Each row comes from the steps of one walk. Every step used is in the known rows, and no mark comes twice. Write the walk behind each row, first mark first.
Known rows
vuvav guse: [ 0.71  0.01 -0.94  0.55 -0.46 -0.44  0.02 -0.15 -0.06  0.59  0.38 -1.59
 -0.03 -0.35  0.30  0.72 -0.65  0.78  1.08 -0.32 -0.08 -0.17  0.46 -0.14
  0.07  0.55 -0.24 -0.19 -0.13  0.04]
fetut sozup rosu mimid riri toka: [-0.67 -1.95 -1.36  1.21  0.06  0.47 -0.45  0.46  1.11 -1.32 -0.78 -1.97
  0.10 -1.77 -2.05 -5.64  0.14 -4.98 -0.88 -2.26  1.84 -1.39  0.43 -1.16
 -1.16 -0.45 -0.47 -0.66 -0.44  1.34]
fetut sozup rosu mimid: [-0.35 -1.25 -1.07  1.06  0.16 -0.09  0.15  0.01  0.77 -1.46 -0.52 -0.63
  0.18 -0.55 -1.34 -4.83  0.18 -2.06 -0.94 -0.80 -0.38 -0.77  0.20  0.32
 -0.14 -0.54 -0.71  0.34 -0.73  0.54]
toka riri mimid rosu: [ 0.07 -0.88 -0.66  0.04  0.60 -1.41 -0.18  0.02  0.80 -0.02  0.78 -1.85
 -0.22 -1.24 -0.82 -0.33  0.69 -0.49 -0.98 -2.66  0.34 -0.59 -0.03  0.25
 -0.03  0.58  0.68 -0.82 -0.21  0.05]
neke kotad: [-0.33 -0.40 -0.79  0.53 -0.38  0.16 -0.39  0.20 -1.33  0.04 -0.31  0.60
 -0.39  0.15  0.50 -0.99 -0.47  1.54 -0.31 -0.84 -1.10 -0.23 -0.48 -0.10
  0.28 -1.45 -0.20 -0.42 -0.03 -0.65]
kotad vuvav: [-0.81  0.39 -0.47 -0.90  0.26 -0.23  0.11  0.04  0.14  1.78 -0.38 -0.09
  0.10  0.58  0.26 -0.44 -0.08  0.36 -0.37  0.32 -0.58  0.03 -0.40  0.35
  1.39  0.96 -0.24  0.24 -0.01 -0.41]
sozup fetut mimid riri toka vudenov: [ 0.14 -0.78  0.61  0.30 -1.34  0.40 -0.18  0.21  0.88  0.61 -0.71  1.27
 -0.40 -1.61 -1.19 -0.51  0.18 -1.91 -1.11 -1.28  0.82 -1.43 -1.40 -2.27
  0.81 -1.51  0.34  0.48  0.02  1.97]
vudenov toka riri: [ 0.42 -0.59  0.08  0.35  1.01  0.45  0.02  0.46 -0.22 -0.21  0.28 -2.09
  0.30 -0.85  1.33 -1.09  0.46  0.09 -1.67 -0.80 -0.86 -0.24 -0.20 -0.76
  0.16 -0.67  0.77 -1.17  0.08  0.45]
guse vuvav kotad fetut: [-0.07 -1.74  0.61  0.00 -0.21 -1.22  0.60 -1.01 -0.37 -1.72 -0.57 -0.55
 -0.23  1.24  0.73 -2.79  0.07  2.34  0.82 -0.11 -0.70 -0.17 -0.58  2.42
 -0.32 -0.13 -0.41 -1.75 -0.18 -0.03]
fetut sozup rosu mimid riri toka vudenov: [-0.58 -1.53 -1.64  1.16 -0.85  0.43 -0.23  0.23  1.05 -1.08 -0.39 -0.03
  0.10 -1.97 -2.69 -5.17  0.16 -5.25 -1.00 -3.05  1.56 -1.48 -0.49 -1.34
 -0.91 -0.23  0.14 -0.19 -0.44  1.86]
guse vuvav: [-0.71 -1.09  0.34  0.19 -0.39 -0.38  0.58  0.08  0.22 -0.14 -0.45 -0.81
 -0.13  0.18  0.63  0.04 -0.23  0.82  0.20  1.26  0.08  0.32  0.31  2.38
 -0.25  0.38  0.15 -0.31 -0.26  0.40]
rosu mimid riri toka: [-0.63 -1.08 -0.05  0.58  0.38  0.61 -0.23  0.23  0.48 -0.79 -0.48 -1.39
 -0.28 -1.42 -1.02 -2.33  0.28 -4.69 -0.60 -2.48  1.86 -0.68  0.13 -2.07
 -0.44  0.35  0.08 -1.11  0.15  0.77]
guse vuvav kotad neke: [-0.42 -1.94  0.75 -0.30 -0.09 -0.93  0.22 -0.47 -0.03 -0.81 -0.06 -2.06
 -0.11  1.30  0.73 -2.72 -0.15  2.16  0.42  1.14 -0.54  0.00 -0.34  2.50
 -0.48  0.50 -0.27 -1.89  0.16 -0.08]
vuvav kotad fetut mimid rosu: [ 1.21 -0.52 -0.07  0.00  1.03 -1.88  0.47 -0.82  0.07 -1.94 -0.53 -1.16
 -0.50  0.38 -1.43 -4.64  0.27  2.25 -0.62 -1.73  0.32 -0.84 -1.69 -0.56
  2.10 -0.31 -0.84 -1.28 -0.38 -0.66]
sozup rosu mimid riri: [-1.08 -1.00 -0.45  1.05  0.06 -0.75 -0.23 -0.18  1.15 -1.49 -0.38 -1.54
 -0.34 -1.12 -1.20 -2.11  0.07 -3.76 -0.97 -2.66 -0.88 -0.71  0.08 -0.48
 -0.50  0.42 -0.81 -0.01 -0.27  1.31]
fetut mimid toka: [-0.22 -0.15 -0.19  0.14  0.59  0.80  0.11 -0.05  0.37 -0.02 -0.62 -1.31
 -0.25 -0.84 -1.00 -1.85 -0.14 -0.55 -0.64  0.38  2.89 -0.66 -0.71 -1.63
  1.89 -0.06 -0.96 -0.30 -0.20 -0.17]
vudenov toka riri mimid rosu sozup: [ 0.20  0.39 -0.32  0.60  1.29 -0.72 -0.24 -0.73  0.72 -1.00  0.70 -2.45
 -0.02 -1.35 -0.37 -4.23  0.87 -3.30 -2.54 -1.66 -0.07 -1.21  0.21 -0.30
  0.80 -0.30  0.89 -1.17 -0.27 -0.18]
mimid rosu sozup fetut: [ 0.38  2.00  0.80 -0.16 -0.38 -1.48 -0.02 -1.00  1.57 -0.97 -0.72  0.47
 -0.25 -0.19 -0.33 -2.44  0.06 -2.39 -0.42  1.28  0.92 -1.23  0.31  0.10
  1.89 -0.47 -0.63  1.36 -0.27  0.11]
riri toka: [-0.29 -0.52  0.04 -0.12 -0.19  0.67 -0.15  0.19 -0.12  0.02 -0.30 -0.31
  0.00 -0.67 -0.26 -0.56  0.05 -1.06  0.35  0.24  2.90 -0.58  0.05 -1.16
 -1.36 -0.11  0.75 -0.46  0.15 -0.38]
riri mimid fetut: [-0.45 -0.77  0.18  0.00  0.20 -0.46 -0.60 -0.74  0.73 -0.50  0.14 -0.05
 -0.69 -0.49 -1.64  0.71  0.37 -1.31  0.06  0.44 -1.95 -0.78  0.59  1.14
  0.33 -0.99 -0.09 -0.54  0.15 -0.67]
vudenov toka riri mimid fetut sozup: [ 0.63 -1.74 -0.66  0.63  1.42  0.44 -0.60  0.15  0.54 -0.51  0.33 -2.32
  0.07 -1.41 -0.74 -3.42  0.84 -1.54 -1.80 -0.23 -3.03 -1.12  0.64  0.85
  1.22 -2.12  0.27 -1.96 -0.06  0.13]
sozup fetut mimid toka: [-0.15 -0.18  0.93 -0.06 -0.41  0.36 -0.01 -0.10  0.94  0.02 -1.23 -0.27
 -0.43 -0.87 -0.32 -0.92 -0.06 -0.14 -0.50  1.47  2.02 -1.24 -0.54 -1.82
  2.42 -1.27 -1.26  0.75 -0.21  0.45]
guse vuvav kotad: [ 0.08 -1.29  0.45  0.28 -0.86 -0.86  0.43 -0.26 -0.33 -0.23 -0.33 -1.21
  0.00  1.00  1.01 -3.30  0.12  1.39  0.73  1.11  0.64 -0.08  0.18  2.18
 -0.71 -0.53  0.05 -0.95 -0.01  0.09]
kotad fetut sozup rosu mimid riri: [-0.52 -1.80 -1.35  0.96  0.85 -0.63 -0.12 -0.48  1.15 -2.87 -0.75 -1.07
 -0.08 -0.90 -2.05 -4.75  0.02 -2.85 -1.12 -3.79 -2.41 -0.94 -0.33  0.26
  0.49  0.22 -1.69 -1.00 -0.74  1.53]
vudenov toka riri mimid fetut sozup rosu: [-0.07 -2.07 -1.00  0.92  0.94 -0.24 -0.80 -0.08  1.09 -1.25  0.11 -2.71
  0.00 -1.72 -1.27 -3.72  0.64 -1.59 -1.84 -0.14 -2.76 -1.71  0.69  1.18
 -0.19 -2.36  0.09 -1.28 -0.36  0.32]
vudenov toka riri mimid fetut: [-0.05 -1.30  0.27  0.38  1.17  0.00 -0.57 -0.31  0.51 -0.70  0.45 -2.21
 -0.39 -1.39 -0.20 -0.31  0.80 -1.33 -1.62 -0.36 -2.78 -0.98  0.36  0.42
  0.56 -1.60  0.68 -1.77  0.22 -0.21]
sozup fetut: [ 0.03 -0.08  1.11 -0.16 -0.96 -0.43 -0.13 -0.06  0.59  0.05 -0.62  0.94
 -0.19 -0.04  0.63  0.94  0.06  0.45  0.10  1.11 -0.97 -0.60  0.18 -0.11
  0.49 -1.20 -0.35  1.01 -0.01  0.61]
vudenov toka riri mimid rosu: [ 0.08 -1.04 -0.38  0.42  1.03 -1.06 -0.21  0.37  0.42 -0.46  0.58 -2.94
 -0.21 -1.65 -0.30 -1.31  0.67 -0.70 -2.02 -1.94 -0.56 -0.81  0.16 -0.56
  0.50 -0.56  1.09 -1.36 -0.23 -0.06]

Which walk is each row?
[ 0.26  0.35  0.76  0.42  0.35 -1.16 -0.36 -0.80  1.30 -0.94  0.08 -1.43
 -0.19 -1.34  0.33 -3.28  0.90 -2.98 -2.44 -0.54 -0.97 -1.79  0.40 -0.34
  1.36 -1.44  0.53 -0.18 -0.26  0.43] -> vudenov toka riri mimid rosu sozup fetut
[-0.88 -0.51  0.14  0.60  0.33 -0.82 -0.01 -0.89  1.48 -2.29 -0.80 -0.67
 -0.68 -0.75 -1.64 -1.34  0.11 -2.61 -0.33  0.44 -1.02 -1.04  0.14  0.73
  0.33 -0.37 -0.78  0.19 -0.23 -0.28] -> sozup rosu mimid fetut
[-0.42 -0.46 -0.41  0.03  0.03 -1.52 -0.18 -0.06  0.66 -0.31  0.34 -0.83
 -0.49 -0.77 -1.82 -0.22  0.21 -0.75 -0.35 -1.14  0.34 -0.60  0.40  0.19
  0.36  0.11  0.33 -0.11 -0.28 -0.50] -> riri mimid rosu
[ 0.12 -0.53 -1.00  0.34  0.12 -0.50 -0.46 -0.25  1.35 -1.26 -0.66 -0.84
 -0.03 -0.53 -1.91 -2.94 -0.19 -1.03  0.17  1.64 -0.80 -1.10  0.54  1.65
  0.35 -1.19 -1.06  0.18 -0.36  0.00] -> mimid fetut sozup rosu
[ 0.36  0.81  0.80  0.15  0.49  0.79 -0.01 -1.09  1.39 -0.19 -0.64 -0.85
  0.02 -1.03  0.60 -3.89  0.61 -2.46 -1.73  0.24  2.61 -1.63 -0.89 -1.32
  2.43 -0.48 -1.11  0.32 -0.16  0.77] -> rosu sozup fetut mimid toka riri
[-1.19 -0.74 -0.36 -0.04 -0.18  0.32 -0.54 -0.38  0.33 -0.01  0.09 -0.73
 -0.32 -1.02 -1.28 -0.45  0.14 -1.96  0.19 -0.40  2.13 -0.89  0.48 -0.84
  0.05  0.00 -0.35 -0.64 -0.02 -0.42] -> riri mimid toka
[-0.80 -2.02 -1.81  1.28  0.39 -0.28 -0.06 -0.47 -0.67 -2.88 -1.15  0.59
 -0.42 -0.18 -1.12 -5.31 -0.33  0.57 -1.18 -2.96 -2.85 -1.06 -1.04  0.49
  0.48 -1.27 -1.40 -0.86 -0.95 -0.27] -> neke kotad fetut sozup rosu mimid
[ 0.51  0.94  1.22  0.41 -0.14  0.24  0.15 -1.12  0.90 -0.26 -0.77  1.17
 -0.13  0.12  0.24 -3.16  0.40 -1.37 -1.65  1.21 -0.69 -1.06 -0.65 -0.22
  1.92 -1.48 -0.73  1.28 -0.31  0.61] -> rosu sozup fetut mimid
[ 0.16 -1.14 -0.76  0.23  0.37 -0.01 -0.61 -0.29  0.83 -0.31  0.05 -0.21
 -0.22 -0.55 -2.12 -2.32  0.39 -1.60 -0.15  0.61 -2.10 -0.90  0.88  1.62
  0.99 -1.55 -0.50 -0.67 -0.16 -0.32] -> riri mimid fetut sozup
[-0.48 -0.01 -2.25  0.22 -0.68 -0.52 -0.25  0.10 -1.25  2.52 -0.33 -1.11
 -0.32  0.39  1.05 -0.70 -1.18  2.72  0.44 -0.89 -1.89 -0.31 -0.46  0.09
  1.82  0.17 -0.66 -0.33 -0.18 -1.00] -> neke kotad vuvav guse
[-0.24  0.95  0.70  0.07 -0.67 -1.63 -0.37 -1.27  1.51 -0.75 -0.20  0.71
 -0.49 -0.53 -1.14 -2.15  0.46 -3.05 -0.81  0.31 -0.18 -1.56  0.66  0.41
  1.17 -0.95 -0.22  1.08 -0.34 -0.01] -> riri mimid rosu sozup fetut
[ 0.13  1.41  1.23 -0.01 -0.69 -0.12 -0.17 -1.19  0.89 -0.45 -0.52  1.49
  0.01  0.25  0.61 -1.91  0.24 -2.22 -0.42  1.45 -0.40 -0.96  0.25  0.27
  0.95 -0.99 -0.54  1.23 -0.04  0.45] -> rosu sozup fetut
[ 0.50 -0.47 -0.47  0.50  1.00  0.29  0.08 -0.23  1.02 -1.42 -0.71 -0.45
 -0.21 -0.42 -1.72 -4.14  0.32 -2.79 -0.42  0.57 -1.30 -0.60  0.45  0.79
  2.43 -0.87 -1.06 -0.58 -0.22 -0.22] -> rosu mimid fetut sozup
[ 0.22 -0.54 -0.44  0.15  1.12  0.87  0.16  0.08  0.51  0.26 -0.15 -2.34
  0.05 -1.27 -0.12 -1.95  0.34 -0.20 -1.28 -1.18  2.99 -0.65 -1.16 -1.63
  1.56  0.51 -0.61 -0.92 -0.12  0.30] -> fetut mimid toka riri
[-0.09 -0.10 -0.52 -0.26  0.59  0.54 -0.16 -0.03  0.51  0.02  0.08 -1.99
  0.16 -1.14  0.31 -0.75  0.21 -1.11 -0.13 -0.95  3.23 -0.56 -0.26 -1.07
  0.56  1.02 -0.40 -1.05  0.16  0.24] -> mimid toka riri
[-0.47 -1.66 -2.00  0.80  0.00 -0.41 -0.43 -0.27 -0.83 -2.01 -0.90  0.66
 -0.21  0.06 -0.80 -3.86 -0.69  2.27 -0.51 -1.91 -2.49 -1.03 -0.95  0.98
 -0.08 -1.53 -1.26 -0.71 -0.77 -0.25] -> neke kotad fetut sozup rosu
[ 0.79 -0.08 -0.62  0.01  0.61  0.15 -0.28 -0.03  0.84 -0.56 -0.47 -0.45
  0.03 -0.21 -1.45 -2.62 -0.02 -1.01  0.26  1.60 -0.98 -0.54  0.54  1.27
  1.81 -1.00 -0.94 -0.51 -0.06 -0.23] -> mimid fetut sozup
[ 0.22  0.53  0.52  0.06 -0.04 -1.57 -0.34 -1.16  1.69 -0.49  0.24 -0.36
 -0.21 -0.96 -0.14 -2.32  0.91 -2.69 -1.46 -1.21 -0.07 -1.56  0.20  0.50
  0.85 -0.15  0.15  0.44 -0.25  0.51] -> toka riri mimid rosu sozup fetut
[ 0.67 -0.10  0.31  0.44  0.82 -1.90  1.01 -1.86  0.62 -2.58 -0.88 -1.45
 -0.44  0.85 -0.71 -7.41  0.22  0.53 -0.95 -0.19  0.91 -0.87 -1.30  2.09
  2.17  0.32 -0.90 -1.39 -0.71 -0.39] -> guse vuvav kotad fetut mimid rosu sozup
[-1.13 -2.73 -2.09  1.36  0.32  0.27 -0.64 -0.02 -0.31 -2.78 -1.37 -0.78
 -0.49 -1.39 -1.79 -6.17 -0.38 -2.32 -1.08 -4.38 -0.66 -1.72 -0.80 -1.03
 -0.61 -1.18 -1.16 -1.87 -0.62  0.53] -> neke kotad fetut sozup rosu mimid riri toka
[-1.15 -0.06 -1.32 -0.38 -0.14 -0.09 -0.29  0.23 -1.19  1.85 -0.67  0.45
 -0.30  0.74  0.75 -1.37 -0.52  1.93 -0.68 -0.53 -1.78 -0.17 -0.92  0.25
  1.70 -0.33 -0.43 -0.16 -0.06 -1.07] -> neke kotad vuvav
[-0.19 -1.57 -0.02  0.58  0.78  0.25 -0.32  0.15 -0.25  0.01  0.78 -1.90
  0.05 -1.16  0.65 -0.78  0.86 -0.56 -2.04 -1.84 -1.94 -0.60  0.11 -0.42
 -0.57 -1.07  1.15 -1.43 -0.01  0.33] -> vudenov toka riri mimid
[ 0.08  0.25  0.99  0.52 -0.16  0.72 -0.44 -0.64  1.19 -0.13 -0.99 -0.18
 -0.19 -1.11 -0.44 -3.95  0.34 -4.34 -1.50 -0.22  1.57 -1.74 -0.42 -1.76
  0.90 -1.43 -0.52  0.29  0.00  1.33] -> rosu sozup fetut mimid riri toka
[ 0.67  1.58 -0.25  0.44  1.02 -0.66  0.41 -0.83  1.01 -0.86 -0.31 -0.90
 -0.22 -0.37 -1.40 -4.56  0.15 -1.92 -1.69 -0.04  1.59 -0.75 -0.74 -0.32
  2.41  0.32 -0.50  0.35 -0.52 -0.38] -> fetut mimid rosu sozup
[-0.37 -0.62 -0.11  0.74  0.54 -0.03 -0.06  0.00  0.64 -0.82 -0.25 -1.18
 -0.28 -0.77 -0.69 -1.80  0.25 -3.64 -0.88 -2.78 -1.11 -0.11  0.07 -0.85
  0.90  0.51 -0.63 -0.73  0.01  1.06] -> rosu mimid riri
[ 0.17 -2.31  0.14  0.17  0.95 -0.33  0.75 -0.90  0.17 -1.50 -0.74 -2.90
 -0.17 -0.06  0.64 -4.84  0.44  2.15 -0.52 -1.37  2.27 -0.83 -1.72  0.84
  1.25  0.39 -1.03 -2.71 -0.29  0.35] -> guse vuvav kotad fetut mimid toka riri
[-0.23 -0.29 -0.50  0.12 -1.01  0.51 -0.39  0.22  0.30  0.34  0.16  0.63
 -0.08 -1.44 -1.35 -0.32  0.02 -3.07  0.00 -2.17  2.00 -0.74 -0.70 -1.76
 -0.74  0.26  0.87 -0.54  0.29  1.30] -> mimid riri toka vudenov
[-1.36 -1.50 -0.38  0.94 -0.11 -0.04 -0.40  0.04  0.99 -1.47 -0.68 -1.79
 -0.32 -1.72 -1.46 -2.58  0.11 -4.76 -0.65 -2.44  2.03 -1.26  0.18 -1.63
 -1.82  0.22 -0.04 -0.47 -0.12  1.04] -> sozup rosu mimid riri toka
[ 0.61 -1.54 -0.95  0.30  1.03  0.06 -0.62 -0.21  0.95 -0.03  0.47 -1.29
  0.07 -0.97 -1.24 -2.43  0.84 -1.25 -0.82 -0.93 -2.02 -0.91  0.43  1.67
  0.77 -0.98 -0.10 -1.38 -0.05  0.17] -> toka riri mimid fetut sozup
[ 0.27 -1.87 -0.84  0.79  0.34 -0.89  0.18 -1.06  0.17 -3.12 -0.71 -0.43
  0.10  0.49 -1.31 -7.80  0.52 -0.45 -0.33 -2.29 -1.13 -1.27 -0.67  0.41
 -0.24 -0.80 -1.26 -1.07 -0.65  0.17] -> vuvav kotad fetut sozup rosu mimid
[-0.89 -0.88 -1.32  0.77  0.10  0.42 -0.01 -0.09  1.14 -1.68 -0.95 -1.50
  0.08 -1.23 -1.89 -5.54 -0.07 -3.43 -0.37 -0.27  2.84 -1.32  0.36 -0.82
  0.70 -0.09 -1.48  0.00 -0.68  0.18] -> fetut sozup rosu mimid toka
[-0.77 -3.67 -0.82  1.15 -0.09 -0.80  0.15 -0.51  0.69 -3.07 -1.43 -2.48
 -0.10 -0.53 -1.34 -8.54  0.21 -2.58 -0.05 -2.43  1.14 -1.57 -0.12  1.32
 -1.50 -0.48 -0.88 -2.45 -0.62  1.34] -> guse vuvav kotad fetut sozup rosu mimid riri toka
[-0.19 -1.45 -0.28  0.29  0.38 -0.13 -0.34 -0.18  0.09  0.55  0.98 -0.89
  0.04 -0.75  0.26  0.12  0.86 -0.28 -1.05 -2.50 -1.02 -0.31 -0.09  0.40
 -1.10  0.12  0.76 -0.89  0.01  0.38] -> toka riri mimid
[-1.04 -0.28 -0.62 -0.10 -1.16  0.31 -0.32 -0.63  0.30  0.22  0.55  1.28
 -0.34 -1.22 -1.93  0.10  0.21 -2.22  0.08 -1.17  1.77 -1.01 -0.48 -0.95
  0.36  0.17  0.24 -0.15 -0.05  0.08] -> riri mimid toka vudenov
